Each row was made from one small tree. The marks that hang from a mark follow it in brackets, in the order of their numbers. Every link used is in the known rows. Write each row's tree.
Known rows
K_221[K_367]: [  9  -1 -10 -26   0  -4   9   4 -18 -10  10  10   5  -3  10  25  -3   2
  -2  -7  17  -1   4   4 -13   4   0 -26   8 -16  -7]
K_221[K_367[K_268]]: [ -5 -10 -18 -33   4  -6   7  -1 -22  -8   9   1  20  -1 -10  18   5  -1
 -12 -15  14 -14   5  -6 -12   3   2 -40   7 -16 -10]
K_505[K_125 K_367[K_268] K_643[K_221]]: [ -2 -15  11  10   5  -5  -4   3 -12  25   3  -5   4 -10   7   2  13  -2
 -25  11  -3 -33   4  -9 -15  -6   4  -5  14 -16   1]
K_125[K_171 K_643[K_268 K_505]]: [  5  21  11  -1   0   2   9  10 -21  15  -7  19  18 -16  35   9  -1  -1
   5  -4  21   1   7   2  -6   8  -9  23   3 -10  -1]
K_125[K_505]: [  3  10  -1 -30  -5   2  14  12 -21  -9   2  -1  20 -10  27  24  -9   3
 -22  -1  12 -16   5  12  -5   0  -9   1   9  -7 -13]
K_367[K_221 K_505[K_643[K_268]]]: [  8  20 -16  17 -10   2   8   6 -16 -16   4  -3  10 -18 -22  25 -26   0
  19  -3  27  22   0   6  -3  -7 -20 -12  17 -12 -16]
K_171[K_367[K_125]]: [ -9   7  16 -13  -3  -3  -3   8 -16   0   5   0  12 -26  14  13  -2   6
 -10  11  19 -24   1   1 -10 -15 -12  15  14 -17  11]
K_643[K_221 K_268 K_505[K_367[K_125]]]: [ 14  11  25 -19  -2   1  -3  11  -6  40   9  10 -14 -25  89  20   7   9
   2  24  12 -47   3   9 -21   3   2  40   9  -6  36]
K_367[K_221 K_505]: [  9  13 -11 -19  -5  -3   6   2 -19 -20   5 -14  21 -13 -17  24  -4   2
   5  -7  22   5   5  10  -5  -2 -22 -25  12 -11  -4]
K_367[K_268 K_505[K_125[K_171 K_643]]]: [ -6  10  14  -6   4  -6   3  -4 -17  20  -8   5  13 -17 -54  -4   1  -5
 -28  -2   8  23  -3  -2 -13 -17 -18  -6  16 -19 -20]
K_505[K_125[K_171 K_643] K_367[K_268]]: [ -3   5  21 -18   8  -5   2   3 -17  34 -14  -2  34 -13 -10  -9  21  -5
 -27   1   9 -19   7  -3 -11   6 -18   3   4 -18  -2]
K_268[K_367]: [ 12  11   6  -8   3  -7   8   6  -3   8   5   9  20 -15  52  27   7   1
  -5 -10   8 -11  -1   2 -15   3  -5  -3  11  -5 -21]
K_221[K_367[K_125[K_171 K_643] K_268]]: [-14   9   2 -29   8  -4  10  -7 -23   7  -1  20  31  -9 -44   7  -5  -5
 -23  -8  12  23  -6 -13 -14  -3  -6 -27  14 -28 -23]
K_505[K_125 K_367]: [ 11   2  20 -15   2  -4   0  13  -8  25   0  -2   9 -15  45   9  16   5
 -12  12  12 -40   5  14 -13  13 -12  10   5 -12  18]
K_125[K_171[K_643[K_221[K_367]]]]: [ 16   5  -3 -29   1 -11   8 -11 -17   2  12  13  -6  -3  32  30   6  -2
  -3  -6  11  24  -1  -3 -17 -13  -2 -35  17 -18  -8]
K_531[K_171[K_643]]: [ -8   9 -13  13   3  -6  10   1  -9 -21   5  -4 -11  -1  44  29  -4  10
   9  -9  11 -13  -8  14 -12  12 -17 -13   2 -11   2]
K_367[K_125[K_505[K_643]] K_221]: [-13  18  -7   8  -1   7  15  11 -26 -25  -2   1  53 -10 -20  24 -33   0
 -14   1  11   5  -4  -1   2  10 -11 -16  15 -20 -27]
K_531[K_505[K_125 K_367]]: [ 21   3  23 -16  -4  -8   1  11 -12  32  -6  10  -4 -13  67   7  14   5
 -10  17  11 -40   8   3  -9  14 -28   8   4  -9  18]
K_367[K_125 K_221 K_268 K_505[K_643]]: [-20   7 -13   5   3  -2   5  -5 -21 -19   2 -10  38 -14 -56  17 -19  -1
  -7  -7  14  12  -7 -11  -6  -5 -13 -35  18 -22 -21]
K_531[K_171 K_367]: [-22   8  -4  11   1   0   9   6  -7 -48   5 -11 -43  -6  17  11  -5   9
  -2   5  18 -24 -10  17  -3   8 -23  18   2 -16  27]
K_643[K_125 K_221 K_268 K_505]: [ 20   3   0  15  -3  -4   7  12 -17  -1   8  12  -5 -10  64  19   8   5
   8   2  16 -31  18   9  -9  -1  15  30   4   4  19]
K_125[K_171[K_367] K_643]: [ -5  13  12  -7  -3  -3   2   5 -24  -5  -8   3  21 -20 -23  -1   3  -3
 -12  -5  23  10  11  -4  -3 -19 -20  15   8 -17  -5]
K_505[K_125[K_643]]: [ -3   4  16  22   0  -1   2  12 -17  11  -3  18  13  -8  -4   8  -3   2
 -10   2   7   5  -2   7 -17   6  -3  -1   8 -19 -12]
K_531[K_171[K_367[K_221] K_643] K_505]: [ -4  10 -18  23  -5 -10   7   5 -22 -29  -8 -10   2  -1  27  17 -10   9
  22  -5  21 -24   5  -2   4  12 -51 -16   2  -9  13]
K_643[K_221 K_268[K_367] K_505[K_125]]: [ 23   6  24  28   3  -3   1  16   4  46   7  23 -11 -20  88  21   4   3
   2  13  -4 -36  -4   4 -23  -1  12  31  17  -1  -1]
K_367[K_125 K_221 K_505[K_643[K_268]]]: [  1  26  -6  16  -8   3   7   4 -11  -8   6   6  12 -25 -25  27 -34   3
  13   7  24  23 -10   3  -8  -7 -18  -8  22 -18 -14]
K_643[K_125 K_505]: [  2  -1  -2  11   7  -7  12  11 -23 -24  -3   4  38  -3  44  15  12   3
  -2 -11  16 -33  19   7  -1  18  11   9  -7  -2  10]
K_171[K_643[K_125[K_505] K_221 K_268]]: [ 20  16  -7   4 -11  -6  17   8 -15  -9   9  12   5  -7  57  37 -13   4
  -5   3  12  -2   9  20 -10  -7   3  13   9   5  -9]
K_643[K_125[K_171] K_268]: [ 19  22  -1 -15  -6  -6  13   4 -16  -5   1   5  11 -19  35  14   6   0
   3  -3  28 -12  17  14   2  -4 -17  21  11  -3   4]
K_171[K_367[K_505] K_643[K_221 K_268]]: [ 16  11   4   1 -15  -9  -5  -1  -6   6  14   2 -36 -28  21  28  -9   5
  10  11  20  11  -1  11 -20 -41 -12  12  19  -4  11]
K_505[K_125 K_367 K_643[K_221 K_268]]: [ 20   3  19  23  -6   1  -3  11  -2  32   6  10 -26 -21  40  12  -3   3
  -3  25   7 -21   1   6 -18  -7  -1  24  17 -11   9]
K_367[K_125 K_221 K_505[K_643]]: [-10  17  -4  13  -2   0   7   0 -17 -22   3   1  26 -18 -41  23 -26   1
   1   1  16  28  -9  -2  -7  -6 -15 -25  19 -22 -17]
K_268[K_367[K_505[K_643]]]: [  2  15   3  16   1  -8  11   0   0  -7   1  15  12 -20  -2  27 -14  -3
  -9  -8   7  32  -7  -4 -15 -16  -1  -9  16  -8 -38]

Which tree is each row?
[ 10  16  -9  29 -10  -6  14   4 -12 -28   2  12  -2 -18 -17  22 -20   0
   4  -1  25  25   8  11  -4 -15  -1  10  11  -2 -15]
K_367[K_505[K_643[K_125 K_268]]]
[ 18   7  24   0   3   1   0  21  -7  40  -3   6   7 -20  80  11  11   6
   6  18  15 -58   8  17 -12  25  -5  34  -1  -5  32]
K_643[K_268 K_505[K_125 K_367]]
[  1  20  22   3  -3   0  13   9  -7  16   3  33  13 -17  14  28 -20   0
 -33   6  -8  23 -14   0 -26 -14   5  19  20  -9 -40]
K_268[K_367[K_125[K_505 K_643[K_221]]]]
[  0  23   4 -32   2  -1   7   0 -22  -2   1  -7  40 -19  10  15   1   1
  -2  -2  20  -9  -1  -1   0   4 -29 -14  19 -22   0]
K_367[K_125[K_171] K_221]
[-15   3 -12  -9  -1  -5   8   3 -29 -37  -3 -14  19   1  15   4   6  -1
   0  -4  22 -32   5 -12   7  18 -36 -24   2 -15  12]
K_531[K_367[K_221 K_268] K_505]
[  2   7 -10   3   1  -1   7  10 -21 -14  -4 -17  46  -6   6  16   0   0
   8  -6  21 -16  12  -2  -1  21 -18 -20   1 -14   0]
K_505[K_367[K_221] K_643]
[ 17  12   5  -9 -13   4   9  13 -12  12   4   5 -14 -19  34  23 -16   0
 -15  17  11 -10   7  10 -11 -11  -6  27  14  -3  -4]
K_125[K_505[K_367 K_643[K_221 K_268]]]
[  3  32  12 -23  -4  -4   7  -4  -8  22   6  13  11 -25  67  29  -5   5
  11   6  21   3 -11   7 -12  -4 -22   4  19 -17   1]
K_367[K_125[K_171[K_643[K_268]]]]
[-22  -2   7 -20   2  -3  -6   3 -19   3   4  -9  27 -24  -5   5   4   3
 -16   3  15 -38   2  -8  -9 -17  -8   4  13 -17   6]
K_171[K_367[K_125 K_268]]
[-30   1 -25   8   6   0   9   4 -18 -55   1 -33  -2   4 -19   4   0   5
   2  -8  19 -38  -4   6   5  21 -34 -11  -1 -18  20]
K_531[K_171 K_367[K_221 K_268]]
[  4   8  -6 -12  -7  -4   0   7 -22 -25   0 -20  22 -21 -37  14  -6   3
   4  -3  28  -4  12   7  -1 -18 -28  -9  11 -10   7]
K_171[K_367[K_221 K_505]]
[ -6  12   7  11  -1  -3   5   8 -12 -34   2 -13  -3 -12 -27   9  -8   2
  -2  13  20   2  -9  15  -4   4 -25  -6  12 -20  16]
K_531[K_367[K_221 K_505[K_125]]]
[ -1  11 -10  13  -3  -9  12  -1 -12 -14  -1   9 -24   2  68  26  -5  11
  11  -4  11 -13  -5   4  -7  15 -33 -13   4  -8   4]
K_531[K_171[K_643] K_505]
[ 14   8   1  37  -1 -14  14  -3  -2 -20   5  20  -1 -14  -8  26  -9  -5
 -16  -6   1  37   3  -4 -15 -27  15   5  18   1 -33]
K_268[K_367[K_505[K_643[K_125 K_221]]]]
[-11  -2  14 -15   5  -6  -4   3 -20  16  -6 -16  27 -23 -12 -10  16  -3
 -23   4  13 -41  10  -6   0 -20 -20   4  16 -17   6]
K_505[K_125[K_171[K_367[K_268]]]]
[-11  11  -1 -60   5  -1  17  -4 -24   4   1   6  34 -12 -21  16 -12  -4
 -41  -2  11  -4  -3  -5  -5  -6 -10 -21  19 -21 -21]
K_221[K_367[K_125[K_171 K_505] K_268]]
[ 13  12  26   0  -4  -5   0  -3 -13  24   0  17 -28 -19 -33   4  -3  -1
 -24  12   4  39  -5   4 -20 -34 -10  10  25 -18 -10]
K_367[K_505[K_125[K_171 K_643[K_221]]]]
[  3  15   7 -30   1  -1   3   9 -14   7   2 -12  41 -16  29  20   7   6
   2   5  21 -32   4   7  -8  21 -24  -8   5 -15  18]
K_505[K_367[K_125 K_221]]
[  8   5   8  -1  -6  -5   8   6 -17   3  -7  11   8 -10  47  12   2   0
  -6   4  15 -15  12 -10  -3  10 -22  -3   2 -10   2]
K_531[K_505[K_367 K_643]]
[ 17   0  18  17  -1   2  -3  15 -11  32   9  14 -22 -16  69  15   2   6
   5  19   4 -39   2   9 -18  -3  10  26  15  -7  19]
K_643[K_221 K_268 K_505[K_125]]
[ 30   7  -6 -26 -14  -4   4  -2  -8   8  21  17 -54 -17  -2  32 -15   4
   1  10  18  25  -3  11 -24 -30   0  -6  23  -9  -1]
K_643[K_221[K_367[K_505]] K_268]
[  0   5 -19 -30   3  -5  19  13 -29 -26 -10 -28  78   1  -9  12   8  -1
 -21 -14  20 -46  28   8   8  25 -19 -10  -7   2  -1]
K_643[K_125[K_505[K_367[K_221 K_268]]]]
[-15  -5 -12  10   4 -17   6   2 -24 -30  -3 -13  51  -5   8  11  14  -1
  -5 -17  20 -27  19  -1  -2  -3  -3 -12  -4  -5  -1]
K_171[K_367[K_268] K_643[K_125]]
[ 20  -7 -13  -8  -1 -11  11   1 -20 -23  13  15  -8   2   2  24   4   1
  -9  -6  12   5  14   3 -14  -8  15 -17   9  -7  -1]
K_643[K_125 K_221[K_367]]
[ -6   3   9  20  -3  -6  -2   8  -4 -10  -2  -8 -43 -23 -33   4 -13  10
 -10  14  12 -19  -5  19  -9 -21 -24  23  16 -11  17]
K_531[K_171[K_367[K_505[K_125]]]]
[-30   3  10  53  13  -5   9  12  -6 -31  -5  -1 -21   3  58  12  -3   9
   3  10   5 -33 -18  16  -7  33  -9  13  -6 -18  33]
K_531[K_171[K_643[K_505[K_125]]] K_367]
[ 12   1   7 -11   0  -6   6   2 -10   3   8  16 -15 -12 -27  21 -11   2
 -12   7  11  17  -6  12 -18  -9  -2 -22  17 -18  -7]
K_221[K_367[K_505[K_125]]]
[ 17   7  17  27 -10   2  -3  12 -11  32   8  25 -30 -15  17  13  -9   4
   1  17   5   6  -4   9 -25 -12   1  21  17 -13  -8]
K_505[K_125[K_643[K_221 K_268]]]
[ -7   6 -10  32  -5  -3  12   3 -16 -17  -5  12 -31  -2  22  14 -18   6
   1   0   9  -7  -3  -7   0   6 -26  -3   8 -12  -9]
K_531[K_171 K_505[K_643]]
[-13   1   4  41  13  -6   7  11  -8   0  -4   3  -2   1  63  19  -2  10
   8   1   1 -36 -10  14 -11  30  -5   1  -2 -13  16]
K_531[K_171[K_643[K_505[K_125]]]]
[  4  22   2  -7 -12   7  14  17 -19   2  -1  20   8 -14   8  23 -26   3
 -10   0  18   9   2  16 -11   0 -11  18   7  -6 -23]
K_125[K_505 K_643[K_268]]
